Known rows, with every step that occurs
nozu-gubi-ponag-vuzi: [-1.64 -1.04 -0.94  0.33 -3.40 -0.13  3.46  0.27 -1.11 -2.78  0.10 -0.39
 -0.38 -2.85  0.30 -0.69 -0.08  3.08  0.36 -0.28 -0.61  1.70 -1.76 -3.13
  0.33  0.05 -1.02 -0.30 -0.17 -3.01 -3.14  0.40 -0.04]
legu-pipo-mosiga-voze: [-1.87 -1.60 -2.46  0.11 -4.56 -0.84 -7.10  1.50 -1.02  1.85  3.14  3.04
 -2.93 -1.17 -2.59 -1.04  1.72 -0.99  2.07 -0.25 -0.85 -4.03 -0.06 -1.44
  1.32 -1.26  1.52  2.89  1.88  5.33 -0.24 -0.49 -2.21]
tekup-fetugo-vuzi-pipo: [-3.48  3.86 -2.14  0.39 -1.21  4.11 -4.19 -1.64  4.22  3.73  2.13  0.81
  0.65 -1.03 -1.65 -5.16 -1.93 -0.59  0.41 -0.80  1.16  0.94  1.66  0.61
 -2.72  1.95  1.10  3.64  0.61 -0.40  3.31  0.18 -1.04]
gubi-ponag: [ 0.94 -0.92 -3.14 -2.93 -2.63  1.20  2.12 -0.32 -0.39  0.81 -0.19 -0.87
 -4.36 -1.36 -1.41 -1.17 -1.10  0.80  1.65  1.43 -1.60 -2.67  0.18 -2.23
  0.11 -0.67  0.38 -1.38  0.58 -1.66  0.80  1.98 -0.74]
voze-gubi: [ 1.44 -0.46 -3.03  1.24  3.46  3.48 -0.72 -2.46  0.84 -1.36  2.80  2.29
 -1.04 -2.26 -1.73 -1.85 -0.30  0.52  2.59  0.53 -2.35 -4.53 -0.95  0.24
  0.81 -2.63  0.45 -0.72  2.86  0.31  0.83 -2.57 -1.80]
voze-vuzi-pipo: [ 1.09  0.52 -3.20 -0.77  0.63  0.76 -1.39 -1.25  2.87  1.72 -0.17  0.66
 -0.69  0.48 -1.73  2.15  1.05 -0.92 -1.54 -0.11 -0.27  0.12  0.98  1.31
  0.77  0.00  0.52 -1.60  0.38 -1.85  5.93 -1.72 -0.21]
pipo-mosiga-voze-gubi-ponag-vuzi: [ 0.04  0.90  0.78  0.19  0.57 -1.67  0.03  1.79 -4.46  0.34  0.59  1.38
  0.39  0.09 -0.63  1.04 -0.18 -0.62  1.02 -0.22  1.16  1.91 -0.27 -1.61
  0.19  1.10  0.43  0.72 -0.22  2.74 -4.63  0.06 -1.74]
vuzi-nozu-gubi-ponag: [ 0.88 -3.31  1.16  1.28 -2.64  1.52  2.55 -1.97  2.75 -1.23  1.49 -0.92
 -1.25 -0.95  1.24 -1.55  0.48  1.67  0.87 -0.22 -0.45 -1.50 -1.44 -0.38
  1.76 -2.84  0.14 -1.14  0.68 -2.22 -0.61  2.80  0.87]
voze-gubi-ponag: [ 2.49 -0.53 -2.18 -1.13  2.22  2.43  2.03 -0.67 -0.45 -0.71  0.84  0.97
 -2.25 -1.08 -0.94 -1.99 -1.26  1.12  2.30 -0.63 -2.32 -2.99 -1.74 -0.72
  1.84 -1.32  0.38 -3.43  1.87 -1.89  0.49 -0.81 -1.09]
nozu-gubi-ponag-vuzi-pipo: [-2.69  0.13  0.69  0.86 -1.78 -0.39  2.95 -0.44 -0.93 -4.62 -2.68 -0.91
  1.70 -0.34  2.00 -0.15  2.01  2.08 -0.99 -0.35  0.21  1.99 -1.53 -1.18
 -1.46  0.95 -1.34 -0.72 -1.18 -2.82 -0.31 -0.78  1.49]
pipo-mosiga-voze-vuzi: [ 0.84 -1.05 -1.61  0.05 -3.36 -1.57 -4.99  1.97 -0.76  5.31  2.38  1.54
 -1.77  1.33 -1.38  3.50  0.54 -2.38  0.30  0.36  1.86  0.27  0.90  0.05
 -0.84 -0.62  1.03  2.42 -0.21  3.97  0.22  2.05 -3.03]
gozos-voze-gubi-ponag-vuzi-pipo: [-2.03  1.14  1.09 -1.82  5.45  0.10  1.08 -1.16 -1.32 -4.45 -2.13 -1.16
  2.11  0.32  0.12  0.32  0.57  0.40 -1.69  0.37 -3.91  1.68  0.86 -0.41
  0.93  0.61 -0.25 -3.88 -2.24 -3.35  0.98 -0.81  0.74]
voze-gubi-ponag-vuzi: [ 1.32  0.32 -1.89 -0.20  3.09 -0.20  4.20 -0.47 -0.71 -2.70  0.53  0.78
 -0.09 -1.93 -1.59 -1.51 -1.83  1.37  1.11  0.47 -1.71  0.39 -1.46 -1.32
  1.37 -0.35 -0.61 -2.26  0.91 -2.25 -2.63 -1.49 -1.40]
gubi-ponag-vuzi-pipo-mosiga: [-0.58  1.40 -0.41  0.10 -1.42 -3.98  1.81  0.92 -2.66 -1.21 -2.45 -1.29
 -0.60 -0.28 -1.00  1.60 -1.32  0.31 -2.72  1.21  1.83 -0.25 -0.02 -0.58
 -2.31  0.94 -0.99  0.25 -1.54 -0.51 -0.22 -0.68 -0.01]
fetugo-gubi-ponag-vuzi-pipo-mosiga: [ 0.05  4.19 -0.70  0.58 -2.35 -1.86 -0.09  1.51 -1.90 -0.96 -1.14 -1.79
 -1.18 -0.73  0.56  0.36 -1.97  0.62 -3.37 -1.10  3.25 -1.60 -0.47 -0.26
 -2.87  0.05 -2.03  2.33 -1.12 -0.69 -3.54 -0.45  0.25]
vuzi-pipo-mosiga-voze: [-1.46  1.32 -0.33  1.14 -1.89 -0.09 -5.32 -1.21 -1.93  1.54  0.31  0.41
 -1.18 -1.24 -0.24  1.00  2.48 -2.02  0.22  1.18  1.73 -2.70  1.03  1.10
 -3.19  1.19  1.16  2.99 -0.44  6.08  1.00  1.55 -1.25]
legu-pipo-mosiga-voze-gubi-ponag: [ 0.76 -0.74 -0.59 -1.07 -1.26 -0.31 -3.66  3.00 -2.98  1.04  0.59  3.44
 -1.34  0.99 -0.54 -1.26  1.04 -0.76  2.47 -3.14 -1.59 -2.11 -0.96 -0.59
  2.46 -1.92  1.15 -2.34  2.26  3.12 -0.10 -1.95 -0.60]
legu-pipo-mosiga-voze-gubi-ponag-vuzi-nozu: [ 0.58 -2.33  1.38  1.87  0.19 -2.92 -1.32  1.64 -0.42 -1.65  1.20  2.52
  2.48  1.32 -2.66 -0.58  0.43 -0.23  0.19 -1.01 -0.69  1.42 -1.31  0.97
  6.39 -0.68  1.17 -0.54  1.37  2.51 -3.01 -0.86 -0.80]
legu-pipo-gubi-ponag: [ 2.08 -3.57 -2.42 -3.42 -1.45  0.36  1.54  3.00 -0.10 -0.30 -1.11  1.03
 -3.45 -0.30 -0.26 -1.79 -1.50  1.33  1.83 -0.84 -1.95 -6.46 -0.87 -1.92
  1.42 -1.38 -1.05 -1.80  3.14 -1.79  1.96 -3.87  1.60]
fetugo-vuzi-nozu: [-0.12 -1.05 -0.55  2.55 -0.50  1.47 -2.24 -2.65  3.04  0.90  3.31 -0.52
 -0.73 -1.33 -3.09 -2.94 -2.34 -0.51  1.06  1.93  0.04 -1.25  0.61  0.92
  0.69 -0.99  0.66  4.77  2.91 -1.08  2.75  1.03 -2.11]

Rows
[ 0.78  1.62  1.21  0.06  1.84 -0.22 -1.52 -0.41 -2.92  1.47 -0.97  1.06
  0.04  1.70  1.93 -0.20  1.40 -1.79  1.09 -1.09  1.02 -0.27  0.20  1.70
 -0.86  0.59  0.27 -1.81 -0.64  3.84  0.28 -0.50  0.26] -> vuzi-pipo-mosiga-voze-gubi-ponag
[ 0.27  1.24  0.91  2.86  3.95  0.88 -5.50 -2.02 -1.35  0.23  1.41  1.86
  1.02 -0.40  1.02  0.16  2.33 -2.23  1.31 -0.34  0.75 -2.46  0.77  2.33
 -2.14  0.17  1.16  1.42  0.75  6.62 -0.23 -1.70 -1.08] -> vuzi-pipo-mosiga-voze-gubi
[-0.01 -0.58 -0.95  0.90  3.61 -0.56  2.48 -0.94  0.91 -3.07 -1.27 -1.04
  1.57 -2.89 -0.13 -0.24 -0.21  0.35 -1.51  3.42  0.40 -3.00  0.57  0.08
 -2.60  0.64 -1.40  3.41  0.96  1.23  0.42 -3.68  0.66] -> ponag-vuzi-pipo-gubi
[ 1.61 -1.79  0.64 -4.60  2.20 -1.14  0.47  1.43  0.96  2.23 -3.59 -2.82
 -0.66  2.81  1.83  4.12  0.23 -0.79 -1.28  0.19 -2.46 -0.24  2.24  0.86
 -0.75 -0.45 -1.06 -3.35 -2.74 -4.24  5.52  0.11  2.95] -> gozos-voze-vuzi-pipo-gubi-ponag
[ 1.25 -3.11  2.79  1.32 -5.15 -2.14 -2.00  1.46  0.93  4.01  1.68  0.17
  0.60  3.07  1.83  4.04  2.00 -1.41 -0.53 -1.41  2.16  3.34  0.27  0.69
  1.55 -1.41  0.29  0.26 -1.61  0.36 -0.89  4.39  0.49] -> pipo-mosiga-voze-vuzi-nozu-gubi-ponag
[ 0.37  0.52  0.75 -0.89  0.91  0.22  1.53  0.21 -0.72  1.48 -2.82 -1.81
 -0.89  1.31  2.66 -2.06 -2.39 -0.45  0.94  0.24  1.03 -1.00  0.87  0.61
 -3.98  1.61 -1.78  1.84  0.87 -2.35  3.99 -3.02  2.13] -> fetugo-vuzi-pipo-gubi-ponag
[ 0.85  0.39 -0.70  0.80 -2.69  1.35  3.45 -0.83  1.97 -1.76  1.74 -2.25
 -0.87 -2.23 -1.58 -1.09 -3.21  1.48 -2.45  0.68  1.19 -0.14 -2.03 -1.26
  2.64 -0.52 -0.11  1.60  0.20 -2.71 -5.13  2.93 -0.93] -> fetugo-gubi-ponag-vuzi-nozu
[ 2.29 -1.62  0.47  0.92  4.12 -0.47  4.97 -1.10  1.59 -2.95  1.26 -0.17
  1.19 -1.22 -2.16 -0.52 -1.97  1.20 -0.23  1.11 -1.45  0.74 -1.00  0.69
  4.70 -0.79  0.10 -1.67  1.08 -2.28 -2.73 -0.75 -0.94] -> voze-gubi-ponag-vuzi-nozu
[ 0.05 -2.21  0.31 -1.58  4.06  0.41 -2.75 -0.20  2.83  0.87 -1.77 -1.76
  0.22  1.64  0.72  4.42  1.13 -1.70 -1.70  0.96 -2.33 -2.06  2.73  1.12
 -0.65 -1.42 -0.68 -0.24 -1.33 -1.12  5.43 -1.00  2.10] -> gozos-voze-vuzi-pipo-gubi
[-2.06  4.71  2.08 -0.06 -0.23  2.29 -5.18  0.48 -1.00  5.98  0.86  1.86
  2.44  3.35  2.15 -3.07 -1.77 -1.42  0.81 -4.32  2.01  4.55  1.70  1.74
 -2.83  2.86  1.46  1.35 -0.57  2.82  0.61  0.23 -0.33] -> tekup-fetugo-vuzi-pipo-mosiga-voze-gubi-ponag
[-0.13 -5.11  2.48 -0.49 -1.01 -0.28 -0.58 -0.16  3.65  0.90 -0.05 -1.32
  0.28  2.89  1.35  2.90  0.95  0.39 -1.56  0.16 -3.04  2.69  0.54 -0.74
  3.69 -3.38  0.42 -3.39 -2.27 -5.03  2.75  4.39  1.39] -> gozos-voze-vuzi-nozu-gubi-ponag
[ 2.45 -0.48  0.02 -2.04  1.16  0.51  3.23  0.23  0.16 -0.21 -3.66 -1.93
 -1.77 -0.15  1.42  0.45 -0.35 -0.22  0.00  1.20  0.72 -3.65  0.33  0.47
 -2.53  0.34 -1.44 -0.91  0.70 -0.89  2.40 -1.84  2.39] -> vuzi-pipo-gubi-ponag
[-1.54 -2.72  1.41  3.95 -0.45  0.49  0.76 -2.48  3.65 -4.94  3.26  0.31
  2.33 -3.48 -0.92 -0.81  0.96  2.19 -0.13  1.90 -0.45  0.29 -1.06 -0.62
  2.29 -2.36  0.42  3.44  1.50 -0.44 -2.84  1.66 -0.55] -> ponag-vuzi-nozu-gubi
[-3.24  1.02  2.21  1.82 -4.56 -2.97 -1.17  0.91 -3.71 -1.79 -1.84 -0.29
  1.38  0.20  2.79  1.25  2.76  0.06 -1.06 -0.82  2.89  3.93 -0.61 -1.04
 -2.72  1.51 -0.17  1.45 -2.30  2.06 -3.20  0.68  0.86] -> nozu-gubi-ponag-vuzi-pipo-mosiga-voze
[ 1.02 -1.80 -0.88 -0.35 -1.95 -1.31  5.09 -1.12  1.95 -2.13  0.31 -1.84
 -0.49 -1.84 -3.18 -0.10 -2.41  1.01 -1.20  3.03 -0.54  0.59 -1.19 -0.53
  2.34 -0.24  0.66  0.23 -0.18 -2.57 -2.03  3.10 -0.42] -> gubi-ponag-vuzi-nozu
[-0.53  0.72 -1.48 -1.05 -0.05  1.93 -2.64 -1.92  1.78  2.47  0.51  0.71
  0.56  1.32 -1.35  1.82  3.49 -1.94 -0.10  0.42 -0.18  2.34  0.56  1.20
  0.96  1.34  1.39 -0.12 -1.43  1.50  3.95  1.99 -0.62] -> mosiga-voze-vuzi-pipo
[-1.37  1.74  1.16 -0.55  2.98  1.24  1.97 -1.41 -2.02 -2.88 -1.80  0.40
  1.94 -0.74  0.32 -0.93  2.68  0.26  0.70 -0.23 -0.82  4.25 -0.60  0.01
  1.10  2.94  0.60 -2.00 -0.65  1.04 -1.03 -0.17  0.42] -> mosiga-voze-gubi-ponag-vuzi-pipo
[ 2.07 -1.74 -1.26 -1.93 -0.49 -2.05  5.45  1.41 -0.88 -1.27 -0.58 -1.90
 -1.36 -1.49 -0.15  0.19 -2.70  1.52  0.17  1.98  0.05 -2.07 -0.35 -1.71
 -0.96  0.37 -1.94  1.09 -0.03 -1.92 -2.34 -1.39  0.60] -> pipo-gubi-ponag-vuzi
[ 0.77 -1.05  2.14  0.52  1.41  0.64  3.33 -1.54  0.71 -2.14  1.77  0.03
  2.57  0.18 -1.37 -0.10  0.71  0.13  0.65  1.56 -1.60  3.38 -0.60 -0.02
  4.80  1.15  1.10 -0.42 -0.35  1.22 -4.57  2.69 -1.59] -> mosiga-voze-gubi-ponag-vuzi-nozu
[ 1.42  0.56  0.30 -0.37  0.25 -0.58 -1.42  0.61 -3.45  2.53  1.17  2.00
 -1.74  0.72  1.02 -0.25  0.06 -1.12  2.50 -0.87  0.23 -0.97  0.19 -0.96
 -0.95 -0.20  0.46 -0.97  0.27  3.96 -1.86  0.43 -1.73] -> pipo-mosiga-voze-gubi-ponag
[-1.57  2.41  1.17  3.21  3.45 -1.16 -2.74 -0.26 -2.41 -2.21  1.66  2.22
  2.95 -0.86 -0.27  1.12  2.48 -1.21 -0.23  0.70  1.17  0.48  0.20  1.63
 -1.27  1.15  0.11  3.08  0.32  5.97 -2.62 -2.27 -1.25] -> ponag-vuzi-pipo-mosiga-voze-gubi
[ 3.73 -0.94 -0.68 -2.90  1.87 -0.93  3.46  1.49  1.83  2.68 -3.80 -1.31
 -0.70  2.28  1.78  2.68 -0.20 -0.41 -1.04 -0.95  0.71 -0.86  0.35  1.41
 -1.00  0.27 -2.16 -3.14 -0.34 -3.31  4.32 -2.22  3.19] -> voze-vuzi-pipo-gubi-ponag
[-2.59 -0.88  2.08  1.23 -4.22  3.10  0.13 -0.57  5.45  3.45  2.83 -0.10
  1.05  0.57  1.20 -5.34 -2.04  1.62  0.95 -2.46  0.79  3.41  0.00 -0.68
  0.83 -0.55  0.58  1.79  0.25 -3.48  0.10  3.47 -0.15] -> tekup-fetugo-vuzi-nozu-gubi-ponag
[-0.66 -2.48  1.66  1.64 -3.52  0.89 -0.20 -1.07  2.46  0.96  1.87 -0.30
 -0.23  0.94  1.46 -3.02 -1.38  1.07  1.77 -0.11  0.25  1.78 -1.31  0.06
 -0.55 -1.37 -1.11  2.07  1.14 -3.04  1.02  2.00  0.32] -> fetugo-vuzi-nozu-gubi-ponag
[ 2.20 -1.62  0.71 -2.98 -0.50 -0.14  2.34  1.43  0.02  4.11 -3.32 -1.49
  0.04  3.06  2.50  3.14  2.17 -1.67  0.25 -0.90  1.21  1.82  1.24  1.18
 -0.54  1.70 -0.38 -1.49 -1.54 -0.04  3.66  0.09  2.49] -> mosiga-voze-vuzi-pipo-gubi-ponag
[ 0.90  2.84  0.38  1.23  3.19 -3.46  2.17  0.89 -2.76 -2.33 -1.86  0.10
  0.98  0.17  0.22  0.98 -1.13  0.06 -2.32 -0.22  1.08 -0.39 -1.03  1.43
 -1.53  0.25 -1.08 -1.50 -0.70 -0.32 -0.92 -3.62  0.28] -> voze-gubi-ponag-vuzi-pipo-mosiga
[-0.95  2.80  2.06  1.08  1.00 -0.20 -4.52  0.30 -3.54  2.46 -1.04  1.36
  0.98  3.75  2.24 -1.47  0.12 -2.49  1.28 -2.19  2.17  2.70  0.54  1.80
 -2.73  2.41 -0.22  1.38  0.06  2.92  1.77 -1.73 -0.10] -> fetugo-vuzi-pipo-mosiga-voze-gubi-ponag
[-2.08  4.58 -1.66 -1.66 -3.04  4.69  1.85 -0.21  2.62  0.95  0.44 -1.13
  0.44 -2.35 -0.48 -2.87 -2.38  1.90 -2.75 -3.11  2.13  2.15  0.32 -0.93
 -0.96  2.23  0.15  0.81 -1.62 -2.54 -3.00  2.61  0.24] -> tekup-fetugo-gubi-ponag-vuzi-pipo
[-1.44  1.47  1.87  1.04  4.49 -2.76 -1.23  1.20 -2.70 -2.99 -2.75 -0.81
  1.49  0.80  0.23  2.21 -0.83 -0.22 -2.09  0.40 -2.12  0.73  1.68  0.62
 -0.95 -0.20 -0.18 -1.85 -2.17  0.06 -1.16 -1.62  0.79] -> gozos-voze-gubi-ponag-vuzi-pipo-mosiga
